Each row was made from one walk, in order. Every step used is in the known rows, and no mark comes twice. Write each row's walk.
Known rows:
tize > lamu: [-1.37 -0.43 -0.39 -1.18  0.55 -1.36  0.14 -0.28  0.39 -0.45 -3.18 -1.81
  0.10 -0.22  0.00  0.27 -1.44  0.98 -0.89 -1.42  3.32]
sovok > rabo > tize > lamu: [-1.35  2.10 -0.59 -0.31  0.84 -1.23 -0.75  0.25  0.01  0.77 -1.48 -1.02
 -0.15  1.01 -0.30  1.42 -2.35  1.77 -1.30 -1.20  3.51]
rabo > porot: [-0.36 -1.82 -0.72 -1.67  0.73 -1.11 -0.14  1.25  0.63 -0.21 -2.46  1.48
 -0.31 -6.30 -1.57  0.03  3.09  1.10 -0.09 -0.71  2.22]
porot > rabo: [-1.76 -1.52 -1.12 -1.56  0.20 -0.49  0.73 -0.06 -0.51  1.48 -1.85 -0.20
  0.26  3.49 -0.31  0.37 -0.98  0.83  0.62  0.46  1.93]
lamu > tize > rabo > porot: [-0.07 -0.39 -1.87 -1.11  1.02 -0.83 -0.28  1.80  0.65  1.27 -1.38  1.33
 -0.08 -3.64 -2.97  1.29  2.25  1.54 -0.98  2.89  3.07]
kevoki > rabo > porot > lamu: [-0.69 -2.01 -0.25 -2.01 -0.47 -1.07 -0.91  1.69  0.59 -0.81 -3.08  1.11
  0.01 -3.05 -1.34  0.84  0.74  0.81  0.34 -1.35  2.13]
kevoki > rabo > tize > porot: [-0.62  0.27 -1.13 -0.83  1.41 -0.66  0.61  0.59  0.16  1.19  0.57  1.55
  0.19 -2.88 -2.13  0.65  0.70  1.10 -0.70  0.36  2.72]
sovok > kevoki > rabo > tize > ruvu > lamu: [-1.64  1.16  1.04  0.81 -0.13 -0.17 -0.69  0.64  0.85  0.94 -1.70 -1.60
 -0.26  0.21 -1.16  1.52 -4.81  1.33 -1.24  0.52  2.85]
ruvu > tize: [-0.17 -1.04 -0.06 -0.29 -0.24 -1.38  0.13  0.85  0.01  1.23 -1.34 -0.93
  0.54 -1.72 -0.25 -0.76 -0.68  1.13  0.50  1.78  3.90]
ruvu > lamu: [-1.50 -0.09  0.46 -0.28 -1.18 -0.98  0.03 -0.15  0.40  0.36 -3.67 -1.76
  0.28 -1.78 -0.55  0.46 -0.50  1.09  0.30  0.86  2.82]
porot > lamu: [-1.25 -1.43 -0.20 -2.15 -1.29 -1.11 -0.68  1.27  0.43 -0.42 -3.86 -0.86
  0.73 -0.20 -0.55 -0.08 -1.13  0.58  0.67 -0.30  2.73]
rabo > tize > porot > lamu: [-1.15  0.01 -0.48 -1.77 -0.32 -1.16 -1.08  1.38  0.16 -0.31 -2.53  0.65
  0.94 -2.50 -1.75  0.47  0.58  0.90 -0.25  0.30  2.81]
rabo > kevoki: [-0.44 -0.74 -0.89 -1.81  0.59 -0.75  0.47  2.01  0.50 -0.68 -2.06  0.39
 -0.12 -3.25 -0.52 -0.37 -0.31  1.19  0.24 -2.16  2.24]
kevoki > rabo > porot > lamu > tize: [-0.51 -0.03 -0.84 -1.30 -0.30 -0.68 -0.97  2.07  0.41  0.85 -2.53  0.75
  0.46 -1.05 -1.60  1.87  0.43  1.18 -0.09  1.54  3.95]
porot > lamu > tize > rabo: [-0.75  0.33 -1.84 -1.22 -0.45 -0.71 -0.30  1.64  0.46  1.84 -1.87 -0.99
  0.80  2.68 -2.32  1.43 -1.97  1.22 -0.54  4.23  3.83]
tize > rabo: [-0.69 -1.06 -1.71 -1.34  0.25 -0.77  0.84  0.77  0.60  1.34 -1.02 -0.90
  0.18  0.78 -2.04  0.10 -1.83  1.02 -0.37  2.35  2.47]
rabo > porot > lamu > tize > ruvu: [-1.78  1.13 -0.30 -1.38  0.14 -0.35 -2.15  1.79  1.09  0.57 -3.95 -0.53
 -0.06 -1.09 -2.01  1.42 -0.37  0.66 -1.75  1.36  3.90]
lamu > tize > ruvu: [-1.80  1.46 -0.61 -0.90  0.54 -0.03 -0.84  1.02  1.00  1.69 -2.65 -1.48
 -0.14  0.84 -1.55  0.87 -1.91  0.60 -1.68  1.81  4.20]
lamu > tize: [-0.67  0.58 -1.24 -0.97  0.08 -0.50  0.33  1.13  0.29  2.10 -1.87 -0.68
  0.63  0.53 -0.98  0.79 -0.76  1.14  0.04  2.56  4.42]
sovok > rabo: [-1.05  1.18 -1.42 -1.93 -0.30 -0.25 -0.03  0.15  0.26  1.43 -1.41 -0.91
 -0.37  0.55 -0.68  0.57 -1.85  0.93  0.13  1.07  2.53]

Write each row's walk:
[-0.19  0.62 -2.05 -1.26  0.85 -0.48  0.37  2.50  0.50  0.83 -1.04  0.22
  0.07 -0.45 -1.97  0.91 -1.08  1.65 -0.66  1.48  3.08] : lamu > tize > rabo > kevoki
[-1.27 -0.73 -0.72 -2.69 -0.65 -0.99 -0.70  0.73  0.39 -0.80 -3.54 -0.07
  0.87 -2.59 -1.58  0.13  0.76  0.32 -0.12  0.59  2.56] : tize > porot > lamu
[-1.70  0.82  0.09 -0.01  1.08 -0.34 -0.62  1.28  0.87  1.61 -0.67 -0.29
 -0.64  0.91 -1.42  0.74 -3.22  0.97 -1.52 -1.11  3.07] : kevoki > rabo > tize > ruvu
[-0.52 -0.39 -0.41  0.17  0.75 -0.84  0.63  1.43  0.15  1.85  0.71  0.78
 -0.02  0.35 -0.85  0.66 -2.17  1.58  0.20 -0.98  3.00] : kevoki > rabo > tize
[-0.85 -0.56 -0.32 -1.91 -0.78 -1.33 -1.08  0.89  0.14 -0.52 -3.00 -0.22
  1.04 -2.87 -1.38 -0.02  0.99  0.56 -0.01  1.71  3.29] : ruvu > tize > porot > lamu
[-1.80 -0.87 -1.61 -2.12  0.85 -0.37  0.70 -0.65 -0.51  1.12 -1.57  0.58
  0.38  1.22 -1.39  0.57  1.09  0.59 -0.14  1.42  1.76] : tize > porot > rabo
[-0.34  0.57 -1.77 -1.57  0.27 -0.63 -0.33  2.87  0.51  0.26 -1.83  0.11
  0.33 -0.01 -1.94  1.19 -1.41  1.56 -0.52  1.29  3.11] : porot > lamu > tize > rabo > kevoki
[-1.03 -0.11 -0.50 -1.56 -0.17 -0.98 -0.78  1.31  0.21  0.05 -1.71  0.90
  0.69 -1.56 -1.79  0.87  0.06  0.85 -0.25 -0.07  2.70] : kevoki > rabo > tize > porot > lamu
[-1.98  0.91 -1.46 -1.09  0.33 -0.22  0.17 -0.64 -0.60  1.91 -2.11  0.04
  0.68  2.05 -1.61  1.88  1.38  1.01 -0.47  3.58  2.83] : ruvu > lamu > tize > porot > rabo
[-0.72  0.98 -1.78 -1.75  0.88 -0.39  0.36  0.31  0.31  1.34 -1.52  0.29
  0.70 -2.82 -2.21  0.74  1.79  0.74 -0.88  3.21  3.85] : lamu > tize > porot
[-0.41  0.08 -1.27 -0.41  0.45 -0.92 -0.58  1.39  0.64  1.14 -2.15  0.71
 -0.06 -3.98 -2.90  1.80  2.35  1.74 -1.00  3.28  3.13] : ruvu > lamu > tize > rabo > porot
[-0.20 -2.05 -0.79 -1.33  0.97 -0.77  0.41  1.13  0.63  0.13 -1.20  1.80
 -0.65 -4.80 -1.59  0.62  1.67  1.04  0.00 -1.32  2.03] : kevoki > rabo > porot
[-0.64  0.09 -0.84 -1.54 -0.45 -0.88 -1.29  2.13  0.42  0.64 -3.44  0.52
  0.70 -2.05 -1.57  1.43  1.16  1.20 -0.10  1.91  4.04] : rabo > porot > lamu > tize
[-2.37  0.93  0.89 -0.13 -0.79 -0.58 -0.96 -0.19  0.97  0.25 -4.29 -2.47
 -0.23 -1.10 -1.07  0.73 -1.40  0.74 -1.08  0.58  2.92] : tize > ruvu > lamu
[-1.14 -0.90 -1.23 -1.85  0.78 -0.47  0.50  1.45 -0.26 -0.01 -1.90  0.79
 -0.12  0.57 -0.35  0.36 -0.47  1.27  0.35 -1.67  1.56] : porot > rabo > kevoki
[-1.08  0.57 -1.91 -1.99  1.32 -0.20  0.32  1.31 -0.35  0.38 -1.51  1.37
  0.18 -0.37 -1.38  1.11  1.25  1.28 -0.45  0.45  2.24] : lamu > tize > porot > rabo > kevoki
[-0.49  1.24 -1.42 -0.59  0.30 -0.59  0.08  2.11  0.48  0.72 -1.79 -0.38
  0.07 -0.78 -1.93  1.42 -0.92  1.82 -0.69  1.92  3.14] : ruvu > lamu > tize > rabo > kevoki
[-1.80  0.38 -0.40 -0.09  1.18 -1.38 -0.32  0.09 -0.49  0.82 -1.77 -0.56
  0.21  2.87 -0.04  1.32 -1.83  1.72 -0.93 -1.47  3.14] : porot > rabo > tize > lamu
[-0.37 -1.55 -0.54 -1.48 -0.61 -1.58 -1.53  2.06  0.46 -0.38 -2.99  0.59
  0.43 -3.30 -2.09  0.63  1.17  1.20 -0.16  1.70  2.72] : ruvu > tize > rabo > porot > lamu
[-2.23  1.66  1.11  0.75 -0.44 -0.77 -1.33  0.51  0.76  0.91 -3.28 -1.67
 -0.14 -1.01 -1.23  1.08 -1.63  1.31 -1.28  0.37  3.19] : rabo > tize > ruvu > lamu
